In the rows, zero is written as 128.
Known rows, with every step that occurs
S, R, P, H, B, C: [120  61 118 125 144 169  98 148 133 158 179 129 120  90 104  58 157 120
 152 180  93 141 149  55  83 112 151  94 136]
H, B, C, R, L, X: [113  56 144 129 117 148 104 137 107 152 157 126  85  61 121  64 180 135
 124 140 117 132 170  85  99 106 128 119 124]
H, B, C, R, G: [ 94  70  89 138 120 151 102 131  84 147 174 132 105  71 103  45 133 142
 149 159 128 124 145  88 102 126 136  90 143]
X, R, L, B, C: [164  53 138 131  96 164  79 122  93 149 150  69  82  83 140  73 160 137
 132 113 103 133 137 125  66 102 146  95 125]
R, M: [135  73 138 179  93 135 139 144 110 138 148 125 124  72 132  89 142 128
 163 154 146 147 133  88  78 151 124 107 125]
B, C, R: [ 90  57 123 170 100 137  98 118 106 167 178  95  63  95 108  87 156 148
 133 171 118 124 148 100 109 136 119  94 139]
P, H, B, C, R: [ 92  56 114 154 108 149  99 132 116 166 190 105  75  88  84  73 161 145
 140 168 114 124 157  68 110 129 127 100 132]
X, R: [133  84 133 164  63 150 111 125 102 145 158 100  91  92 132 124 141 128
 131 108 142 145 145 124  81 100 123 116 132]
L, B, C, R, H: [110  64 118 115 117 147 103 139 109 156 179  30  80  78 117  94 137 151
 144 127 134 112 142 103  97 137 128  91 154]
H, B, C, R, M: [106  58 113 172 113 137 128 152 102 140 183 111  90  65 104  41 148 142
 165 159 134 133 147  45  91 151 123  99 126]
B, C, R, H: [ 94  69 114 123 119 137 108 133 113 157 171  55  81  80 111 101 136 144
 147 136 135 118 139 104  96 133 121  91 153]
B, C: [124  63 133 156 101 147  91  94 115 156 147 110  98 102 120  92 155 135
 141 167 107 134 131 129  94 114 130  86 134]
D, R: [108  75 139 163  74 166 141 152 119 153 139 111 127  97 163 136 154 132
 133 132 137 135 132 123 106 100 141 107 130]
S, R: [101  77 149 145 103 160 160 163 116 152 163 127 130  86 144 106 148 128
 136 185 109 150 154 119 110 148 125 114 144]
E, M: [109  70 130 165  92 146 125 147 128 149 147 132 135  80  90  92 138 119
 126 148 123 137 143 115  95 113 114 124 136]
R, D: [130  80 133 129 125 129 111 110 117 151 126 120 114  88 138  99 145 114
 135 148 133 147 134 102  68 131 128 109 141]
L, B, C, R: [112  50 128 160  96 150  93 125 102 165 186  64  65  95 113  77 157 159
 131 160 115 117 152 100 110 141 127  95 141]
E, R, C: [123  68 115 175 105 134 105 114 152 162 158 153 105  90 127  69 133 143
 168 146 120 129 152  56  60 128 129  99 135]
L, B, C: [151  54 139 142  97 162  88 103 109 155 160  71 102 100 128  79 156 147
 138 154 104 125 135 129  95 121 140  87 136]
L, B, C, R, X: [115  49 103 153 109 139  84 136  83 171 164  41  86  84 114  65 152 149
 111 161 122 126 157 118  86 124 145  95 132]
D, R, S, C: [ 93  95 136 155 122 157 119 163 121 154 152 151 169 108 184 172 152 125
 159 154 150 122 115 106  77 106 155 121 154]
E, R: [101  62 111 165  75 141 135 118 146 159 143 168 130 104 119  81 139 141
 151 140 129 132 163  95  87 134 115 123 131]
D, R, H, B: [102  86 112 103 115 170 166 161 128 134 143  90 161  64 131  95 134 126
 170 105 143 131 146  82  98  93 143 105 139]
P, H, B, C: [126  62 121 135 112 163  92 113 128 154 164 120 114  92  91  75 163 130
 150 163 101 135 142  89  95 105 140  93 125]
P, H, B: [122  77 128 139 100 164 129 138 135 154 155 137 143  80  91  98 157 124
 158 152 123 144 155  76  97 115 137 115 125]
S, C: [ 90  92 143 153 105 148 112 133 117 163 146 136 167 113 140 159 150 130
 154 185 139 130 123 150  92 127 124 116 141]
S, R, H, B: [ 97  87 119  92 133 167 178 170 125 134 159 101 163  57 119  74 130 125
 173 139 126 141 161  78 100 123 132 108 148]
S, R, M: [120  72 142 163 106 148 164 182 107 134 171 130 128  69 144  80 143 127
 155 176 130 154 144  81  90 168 123 113 132]
B, C, R, X: [ 98  54  99 161 111 130  86 130  86 173 157  66  84  85 108  72 152 141
 113 170 124 132 153 117  85 120 138  95 131]

Rows
[127  63 126 166 127 142 101 131 111 156 181 103  75  84 146  91 153 146
 150 142 127 118 146  52  82 135 152 102 160]	L, B, C, R, S
[148  86 132 175  95 141  84 118 117 151 170 100  75  81 136 105 135 133
 153 121 131 140 139  79  56 103 134  93 136]	X, R, C
[100  63 109 157 151 144  98 144 129 169 173 120 100  86 114  52 140 130
 163 170 123 134 155  26  69 120 147  91 149]	H, B, C, R, P
[109  69 109 107 123 168 122 132 121 139 156  84 129  79 121  73 143 131
 160 125 118 125 135  92  96  87 144  85 136]	D, R, H, B, C
[101  98 139 155 130 144 110 140 121 157 149 159 165 104 164 162 149 123
 169 170 146 127 121 109  71 123 145 120 157]	R, S, C
[118  54 153 141 106 140  90 130 105 160 155 120  70  71 132  84 182 137
 110 145 118 132 161 106  98 114 124 119 127]	B, C, R, L, X
[141  80 147 154  61 151  96 122 103 142 173 102  83  92 135 126 156 131
 107 106 146 138 158 124  97  90 117 129 133]	L, X, R
[147  81 135 122 106 136  84 116 104 139 156 104  81  89 142 105 152 114
 102 107 146 144 148 100  68 101 121 128 139]	L, X, R, D
[114  70 111 108 130 157 116 114 122 142 153  89 127  77 103  63 141 132
 168 138 114 128 139  93  91 100 136  84 139]	R, H, B, C
[131  62 116 135 136 161  83 123 135 161 165 128 118  93  97  66 157 123
 157 165 104 138 141  59  76 101 151  89 132]	R, P, H, B, C
[ 96  78 104 156 102 142 112 139  85 154 164 135 106  74 119  83 130 142
 140 159 142 129 143 108 100 143 129 103 146]	C, R, G
[ 76  72 105 159 114 131  99 155  87 176 156  82 128  92 122 115 148 138
 121 182 144 129 149 132  83 128 135 114 135]	S, C, R, X
[112  77 137 148 144 154 133 175 134 164 159 139 139  89 154  88 136 115
 153 186 117 154 151  61  68 140 147 107 155]	S, R, P
[ 93  56  89 149 122 137 100 135  88 166 160  71 100  75  99  49 150 139
 126 164 122 132 162  96  87 112 142  96 129]	H, B, C, R, X
[124  57 121 126 134 134  83 120 103 158 168  77  66  91 125  65 153 137
 121 150 122 127 143  80  80 142 130 100 145]	L, B, C, R, D
[125  60 113 135 128 173  89 142 135 158 167 122 119  95 115  75 159 123
 150 153 106 134 137  57  81  88 160  91 129]	D, R, P, H, B, C
[144  92 130 168 100 142 115 131 111 140 158 132  95  82 159 129 140 121
 151 100 149 140 140  72  59 103 148 119 153]	X, R, S
[148  41 127 131 103 160  92 119 116 156 142 104 102  89 133  50 159 144
 142 129  97 127 146 111  69 119 143  98 125]	E, R, L, B, C
[157  49 144 131 108 161  87 117 102 155 139  80  97  83 138  70 164 138
 141 138  97 132 135 126  73 116 147  90 126]	R, L, B, C
[140  76 142 145  86 147 114 144  94 148 120 119  94  65 149 108 153 116
 139  94 129 155 144 122  49 100 134 118 118]	X, R, L
[110  72 116 145 130 157 115 162 140 166 173 134 126  78  92  80 151 124
 162 160 128 141 162  23  79 122 146 113 135]	C, R, P, H, B
[104  71 113 161 138 139 119 131 117 151 176 133  88  75 131  75 150 136
 165 145 128 124 152  31  83 122 150 101 156]	H, B, C, R, S
[ 63  79 132 168 103 139 112 149 109 171 176 116 117 105 123 141 152 146
 143 185 143 121 142 117 107 146 115 118 145]	S, C, R
[117  65 120 137 116 158 114 103 119 145 151 119 123  86 104  58 152 132
 162 159 105 134 145  96  98 102 135  87 129]	H, B, C
[ 96  79 115 140 140 160 107 171 139 169 178 142 149  89  99 100 152 124
 166 173 133 134 154  36  77 122 147 118 138]	S, C, R, P, H, B
[150  76 131 161 102 153  67 152 135 171 172 120  95 102 121 132 149 115
 131 137 137 149 139  68  52 111 148 118 136]	X, R, P, H
[106  54 135 150 114 137 103 139  99 165 136 115  70  67 128  75 166 132
 140 145 110 139 146 101  72 127 132 100 123]	B, C, R, L
[114  79 137 112 139 143 136 149 115 147 149 125 118  86 149  89 146 112
 125 171 117 153 146  96  79 149 128 116 148]	S, R, D
[121  81 144 160 127 149 124 149 128 156 174 120 106  77 147  89 141 132
 157 182 105 144 146  72  80 139 137  92 146]	S, R, C
[105  70 115  97 139 166 132 138 119 138 167  95 129  74 111  58 141 129
 162 152 104 132 146  90  98 111 135  87 144]	S, R, H, B, C
[101  56 125 138 125 144 118 145 100 159 140 123  86  56 118  55 163 131
 153 140 108 139 155  80  75 120 136 101 121]	H, B, C, R, L
[ 84  59 111 156 112 147 116 126 110 158 179 102  82  83  94  60 155 148
 149 164 116 125 159  73 112 126 124  95 136]	H, B, C, R
[153  83 143 166  93 142  72 116 118 148 184 103  67  80 140 104 147 135
 133 119 134 134 149  78  69  94 130 103 136]	L, X, R, C
[109  53 127 138 121 148 101 152 107 166 148 123  77  62 107  68 172 129
 143 143 105 139 153  75  73 122 138 105 117]	P, H, B, C, R, L
[134  70 135 160 107 163  87 170 146 176 160 126 118 105 140 141 157 117
 131 152 133 143 131  67  67 110 160 111 135]	D, R, P, H
[114  99 142 150 115 148  91 144 111 147 173 146 140 105 167 168 154 124
 142 137 157 124 132 109  72  99 139 135 156]	L, X, R, S, C
